Known rows, with every step that occurs:
K, F, N, S, U, L: [ 0.38 -1.74  0.58 -2.85 -1.64  1.62  1.60  0.37  3.40 -0.55 -0.14  0.90
  1.96 -4.23  0.60 -0.50 -0.87  0.76  2.47  1.01 -0.78  1.79  2.02 -0.20
 -0.56]
N, F, K, S: [-3.66  0.76 -0.33  3.20  1.80  0.76  2.13 -2.07 -0.71 -0.40  0.61  5.11
 -1.73 -0.39  0.08 -0.45 -0.42  1.01 -0.48  0.95  0.92  0.62  0.20 -1.56
 -3.39]
Z, F, K: [-1.49  0.56  0.35  2.07  1.63 -0.37  1.51 -2.11 -1.18 -0.59  1.50  3.11
 -0.50 -1.86  1.03 -0.94  0.47  0.46  0.87  1.70 -0.76  0.47 -0.26 -0.09
 -1.90]
T, N, L, U: [-0.46 -0.30  0.77  0.10 -1.71 -0.49 -0.65 -4.17  0.56 -0.78 -0.69  2.78
 -1.40  1.06 -0.87  0.04  1.43 -1.38 -0.18  0.89 -1.02  2.23 -1.01 -3.00
  0.59]
U, S: [-0.67  0.43  0.67  0.28 -0.23 -0.42  1.53 -1.18 -0.50  0.58 -1.23 -0.06
 -0.94 -2.36 -1.05 -0.17 -0.22  0.22  0.82  0.88 -0.51  1.33  2.66 -0.42
 -0.94]
A, F, N, T: [-0.35  0.05 -0.16 -0.39  0.96  0.79  0.81 -1.44  1.15  1.04 -0.63  0.11
  0.71  0.46  0.16 -0.55 -0.72 -1.01  1.42  1.38 -1.00  2.77  1.10 -0.52
 -0.70]
A, F, K, S, U: [-1.26  0.25 -0.73  3.31  1.86  1.06  1.82 -0.17 -0.36 -1.33  0.95  6.45
 -0.10 -0.34 -0.16  0.06 -0.46  1.59  0.87  0.94  0.53  1.70  0.58 -0.98
 -3.26]
F, N, L, U, S: [-0.64 -0.14  0.71 -1.58 -0.76  0.94  0.33 -3.08  0.43  0.27 -2.23 -0.16
 -1.02 -0.73 -1.03 -0.15 -0.88 -1.32  0.06  1.22 -1.50  2.51  2.94 -2.84
 -0.59]
T, N: [-0.85  0.37  0.50 -0.10 -1.50 -1.23  1.05 -1.59  0.80  0.03 -1.26  2.20
 -0.75 -0.72 -0.63 -0.20  1.39 -0.24  0.80  0.86 -0.11  1.55 -0.49 -0.44
  0.81]
L, U, S, K, F: [-0.36 -1.23  1.77  0.73 -0.91  0.29  1.22 -2.77 -2.41 -0.29 -1.88  1.55
  2.02 -2.08 -1.35 -0.63  0.86  0.77  0.87  0.20 -0.59  0.35  2.66 -2.06
 -2.12]
S, N, T: [-0.01  0.74  0.55  0.25 -0.70 -0.61  2.23 -2.76  0.60  0.85 -1.34  1.67
 -1.32  2.28 -1.11 -0.30  1.15 -0.86  1.15  1.12 -1.20  2.79 -0.17 -1.01
 -0.53]
U, S, N, F, K: [-2.02  0.95  0.29  2.56  0.45  0.04  1.85 -2.26 -1.11  0.09 -1.49  5.40
 -1.41 -1.50 -1.41 -0.63 -1.11 -0.36  0.87  1.17  0.64  0.78  3.49 -1.04
 -1.19]
Z, F, N, S, K: [-1.30 -0.79  0.93 -2.08  0.52  0.96  2.43 -1.59 -0.77  0.01  0.36 -0.16
  1.19 -0.41  1.10 -1.43 -2.14 -0.75  1.83  0.96 -0.53  0.84 -0.49  0.59
 -2.02]
L, U, S, N: [ 1.04  1.28  1.01  0.07 -1.48 -0.57  1.14 -2.87 -1.01  0.27 -2.66  3.18
 -1.90  0.36 -1.54  0.25  0.01 -0.49  0.79  0.79 -0.75  1.91  2.38 -1.64
 -0.18]
N, L, U, S: [-0.31 -0.28  0.88  0.43 -0.46  0.30 -0.19 -3.80 -0.78 -0.24 -0.63  0.57
 -1.60 -0.59 -1.40  0.05 -0.17 -0.84 -0.15  0.96 -1.41  1.97  2.12 -3.03
 -1.19]
N, F, K, S, U: [-2.95  0.30 -0.15  3.03  1.58  1.38  3.16 -1.05  0.40 -1.35  1.44  6.73
 -1.45 -1.10 -0.02 -0.39 -0.80  1.85  0.16  0.81  1.01  0.53  0.37 -1.58
 -3.43]
S, N, L, U: [ 0.42  0.34  0.78 -0.42 -1.18 -0.25 -0.24 -4.07 -0.28 -0.59 -1.06  3.12
 -1.85  3.23 -1.01  0.28  1.13 -1.11  0.36  0.76 -1.22  2.89 -0.76 -3.25
 -0.34]
L, U: [ 0.52  0.69  0.96 -0.18 -0.44 -0.13  0.13 -2.76 -0.39 -0.39  0.29  2.47
 -1.27  0.55  0.50  0.16  0.60  0.67  0.37  0.83 -0.85  1.54 -0.18 -1.64
 -1.31]
F, N, T: [-0.91  0.24  0.38 -1.52 -0.15  0.53  2.24 -1.79  1.91  1.21 -1.30 -0.74
 -0.26  0.28  0.07 -0.65  0.02 -0.63  0.95  1.49 -1.43  2.69  0.76 -0.73
 -0.97]
F, N: [-0.94  0.54  0.47 -2.38 -0.30  0.15  1.50 -0.60  1.27  0.55 -1.62 -0.07
 -0.13 -0.62  0.49 -0.30  0.00  0.25  1.13  1.03 -0.52  2.12  0.65 -0.47
 -0.49]
N, L, U: [-0.14 -0.26  0.83 -0.14 -0.26  0.26 -0.69 -3.91 -0.20 -0.76  0.58  1.41
 -1.42  1.44 -0.18  0.12  0.73 -0.41 -0.11  0.87 -1.34  2.26 -0.62 -3.28
 -1.31]
A, F, N, L, U: [ 0.13 -0.32  0.13 -1.11  0.54  1.14 -1.62 -2.74  0.24 -0.44 -0.42  1.54
  0.20  1.41  0.22  0.02 -0.71 -1.25  0.61  1.05 -0.99  2.90  0.48 -2.81
 -0.49]
T, N, F, K: [-2.85  0.35  0.18  2.49  0.09 -0.24  0.98 -2.45  0.23 -0.58  0.16  5.78
 -0.63 -1.62 -0.08 -0.82  0.13 -0.16  0.38  1.27  0.86  0.37  0.40 -0.98
 -0.46]
S, K, F: [-1.42 -1.50  1.36 -0.04 -0.28 -0.07  1.64 -1.42 -1.31 -0.37 -0.88  0.75
  2.71 -1.08 -0.50 -0.86  1.88  1.30  1.41  0.08 -0.13  0.67 -0.05 -1.15
 -2.02]
A, F, N, S: [-0.09 -0.40  0.02 -1.52  0.94  1.00 -0.08 -0.39  0.63  0.16 -0.62  0.90
  0.83  0.29  0.90 -0.51 -2.50 -0.70  1.93  0.93 -0.35  2.51  0.56  0.33
 -0.97]
U, S, K, F, N, T: [-1.85 -1.72  1.20 -0.58 -0.62  1.00  3.36 -1.86 -0.11  1.31 -3.40 -1.52
  3.01 -2.34 -1.74 -1.45  0.26 -0.48  1.44  0.86 -1.16  1.45  3.62 -1.10
 -1.78]

Rows:
[-1.40 -2.26  1.55  0.95 -2.21 -0.03  0.43 -4.24 -1.44 -0.67 -2.85  1.97
  1.88 -1.57 -2.70 -0.76  1.61 -1.24  0.31  0.31 -0.77  1.00  1.79 -3.33
 -0.19] -> T, N, L, U, S, K, F
[-1.55 -0.61  0.41 -0.08 -1.33 -0.84  0.20 -2.71  1.01 -0.33 -0.99  1.21
 -0.92  0.19 -1.27 -0.26  1.51 -1.30  0.31  0.90 -0.60  2.28 -0.95 -1.98
  0.80] -> T, N, L
[-2.39  0.54 -0.75  2.88  0.70  1.83  2.49 -1.24  1.04 -0.94  3.14  5.99
 -1.52 -3.66  0.06  0.14 -1.03  1.53  0.21  1.22  1.37  0.46  2.07 -1.48
 -3.09] -> N, F, K, S, U, L
[-0.89 -0.87  1.13  0.55 -0.53  0.87  0.44 -4.23 -2.36 -0.34 -0.11  0.67
 -0.08 -0.06 -1.72 -0.24 -0.46 -0.84  0.06  0.64 -0.70  1.44  2.28 -3.18
 -2.57] -> N, L, U, S, K
[-1.36  1.29 -0.93  3.13  1.22 -0.06  1.29 -1.39 -1.52 -0.28 -1.49  6.46
 -0.82  2.06 -0.91  0.13  0.31  0.07  0.63  0.93  0.56  2.43  0.30 -1.09
 -2.15] -> A, F, K, S, N
[ 0.95 -0.56  0.29 -0.96 -1.04  1.16  1.15 -0.64  2.05 -0.74  2.89  1.73
 -0.61 -2.94  0.49  0.16 -1.64  0.67  1.92  1.11 -0.26  1.70  1.29 -0.05
 -1.53] -> N, S, U, L
[-1.06  1.37  0.02  0.26 -0.67 -0.75  2.72 -1.43 -0.17  0.36 -2.44  2.96
 -2.24  2.38 -1.30  0.30  1.21  0.23  0.37  0.38  0.08  2.44 -0.98 -1.23
 -1.05] -> K, S, N
[-0.04 -0.30  0.19 -0.46  0.30  1.20 -1.19 -2.69 -0.32  0.11 -1.66  0.73
  0.00 -0.52 -0.95 -0.05 -1.74 -1.73  0.56  1.11 -1.08  2.60  3.21 -2.62
 -0.32] -> A, F, N, L, U, S
[-2.08  1.53 -0.25  2.57  0.90 -0.65  3.19 -2.18 -1.46 -0.29 -0.96  5.31
 -1.98  0.96 -0.33 -0.54  0.92 -0.02  0.40  1.32 -0.33  1.33 -1.07 -0.63
 -1.87] -> Z, F, K, S, N
[ 0.70  0.22  0.17 -0.64 -1.21  0.58  1.32 -0.44  1.88 -0.50  2.60  1.84
 -0.59 -3.56  0.10  0.43  0.08  1.24  1.57  1.12 -0.04  1.43  1.69 -0.62
 -0.78] -> S, U, L
[-1.05  0.59  0.60 -1.85  0.44 -0.17  1.98 -1.00  0.66  0.35 -0.51 -0.31
 -0.38 -1.63  1.05 -0.87 -0.20 -0.22  1.31  1.34 -0.97  1.11 -0.38  0.23
  0.15] -> Z, F, N
[-1.95  0.27  0.56  0.68 -0.63 -0.65  0.96 -2.04  0.83 -0.13 -0.16  3.24
 -1.13 -1.27 -0.42 -0.53  0.21 -0.40  0.59  0.62  0.85  0.48 -0.44 -0.87
  0.99] -> T, N, F
[-1.48  0.77 -0.17  2.22 -0.08  0.36  0.97 -4.42 -1.07 -0.90 -1.52  6.28
 -2.40  3.66 -1.22  0.28  1.21 -0.64 -0.79  1.14 -0.80  3.00 -0.56 -3.86
 -2.71] -> F, K, S, N, L, U
[-1.94 -1.75  0.82 -2.10 -0.44  0.41  0.53 -1.46  1.63 -0.12 -2.70 -1.10
  1.51 -0.87 -0.46 -0.84  1.62 -0.22  0.97  0.72 -1.45  2.41  0.15 -2.29
 -0.10] -> K, F, N, L
[-1.11 -1.01  0.90 -0.30 -1.41 -0.08  1.53 -2.26 -0.55 -0.32 -0.44  2.25
  0.91  0.50 -0.57 -0.78 -0.58 -0.78  1.30  0.47  0.36  1.24 -0.75 -0.08
 -1.31] -> T, N, S, K
[-1.82  0.41 -0.20  2.26  0.75  0.77  3.24 -0.62  0.36 -1.22  0.38  5.54
 -1.02 -0.51 -0.21 -0.01  0.34  1.97  0.36  1.02  0.06  1.56  0.24 -1.22
 -3.54] -> F, K, S, U
[-1.18 -1.08  0.91 -1.31 -0.38  0.36  2.20 -1.54  2.02  0.91 -2.72 -0.81
  1.59 -0.81 -0.21 -1.10  1.45 -0.05  1.31  1.14 -1.84  2.28  0.68 -1.12
 -0.59] -> K, F, N, T
[-2.56 -2.41  1.13 -1.46 -0.70  1.01  1.76 -1.74 -0.58  0.30 -3.52 -1.79
  2.96 -2.39 -2.05 -1.16  0.36 -0.66  1.11  0.48 -0.75  1.63  3.09 -2.29
 -1.33] -> U, S, K, F, N, L
[-0.05  0.99  0.65 -0.04 -1.09 -0.94  2.00 -1.42 -0.55  0.72 -2.90  1.68
 -1.46 -0.56 -1.94 -0.04  0.12 -0.42  1.27  0.76 -0.37  1.99  2.47 -0.52
  0.12] -> U, S, N
[-1.68 -0.46  0.30 -2.34 -0.16  0.57  0.63 -1.71  1.45  0.17 -1.31 -0.92
 -0.32  0.26 -0.23 -0.36  0.14 -0.79  0.64  1.10 -1.07  2.83  0.28 -1.92
 -0.54] -> F, N, L
[-0.82 -1.46  1.23 -1.37 -1.01  0.78  0.27 -2.82  0.54 -0.02 -3.66 -0.30
  0.84 -1.86 -1.36 -0.61  0.56 -0.76  0.43  0.85 -1.92  2.10  2.83 -3.23
 -0.20] -> K, F, N, L, U, S
[-0.93  0.60 -0.73  3.34  1.01  0.65 -0.40 -3.99 -1.82 -1.07 -0.93  7.04
 -1.42  3.96 -1.22  0.39  0.38 -1.03 -0.33  1.05 -0.35  3.09 -0.23 -3.68
 -2.40] -> A, F, K, S, N, L, U
[-1.71 -1.41  1.17 -2.17 -0.65  0.56  2.09 -0.77 -0.13  0.10 -2.55 -0.04
  3.35 -1.28 -0.16 -1.07  1.18  0.87  1.62  0.35 -0.25  1.17  0.76 -0.97
 -1.49] -> S, K, F, N
[-1.83 -1.43  1.24 -1.57 -0.78  0.63  2.57 -0.65 -0.73  0.63 -3.79 -0.83
  3.12 -3.31 -1.38 -1.10  0.26  0.37  1.61  0.41 -0.31  0.89  3.54 -0.77
 -1.32] -> U, S, K, F, N
[-1.89  0.97  0.26  1.99  0.61  0.00  1.40 -2.37 -0.58 -0.40 -0.30  6.14
 -1.14  0.46 -0.17 -0.58 -0.11  0.09  0.93  1.13  0.67  1.06  0.76 -1.16
 -1.39] -> S, N, F, K
[-0.15 -2.06  1.19 -2.65 -0.68  1.19  2.30  0.50  2.60 -0.94 -1.91  1.55
  2.11 -1.75  0.46 -0.99 -0.71  1.08  2.41  0.55 -1.13  1.88  0.32 -0.26
 -0.84] -> K, F, N, S, U
[-0.36  0.36 -0.07 -1.26  0.73  0.42  0.09 -0.20  0.50  0.38 -0.97  0.85
  0.84 -0.38  0.50 -0.23 -0.82 -0.13  1.58  0.94 -0.12  2.24  0.98 -0.22
 -0.19] -> A, F, N
[-0.11  0.06  1.25  0.50 -0.68  0.48  1.23 -3.08 -2.53 -0.02 -0.49  1.61
  0.16 -0.87 -1.09 -0.18 -0.62  0.20  0.57  0.59 -0.15  0.75  2.80 -1.71
 -2.54] -> L, U, S, K
[-0.96  0.34  0.24  0.36 -0.01  0.37  3.28 -0.26  0.95 -0.75 -0.02  3.02
 -1.49  0.03 -0.52  0.24  0.38  1.72  0.56  0.37  0.02  1.76 -0.60 -1.08
 -2.06] -> K, S, U
[-3.94  0.70 -0.44  3.36  0.43 -0.01  2.17 -2.36  0.08 -0.43 -0.64  6.46
 -1.68 -0.75 -0.64 -0.53  0.25  0.03 -0.58  0.97  1.22  0.57 -0.15 -1.42
 -1.47] -> T, N, F, K, S
[-2.69  0.49 -0.84  3.02 -0.82  1.07  2.52 -1.54  1.87 -0.97  1.78  7.37
 -1.47 -4.02 -0.67  0.03 -0.35  0.59  0.12  1.30  1.65  0.40  1.59 -1.33
 -1.15] -> T, N, F, K, S, U, L
[-0.64 -0.24  0.56 -2.71 -0.16  0.72  1.33 -0.81  1.44  0.30 -1.27  0.03
 -0.08  0.11  0.84 -0.61 -1.72 -0.31  1.46  1.03 -0.81  2.41  0.31  0.11
 -1.25] -> F, N, S
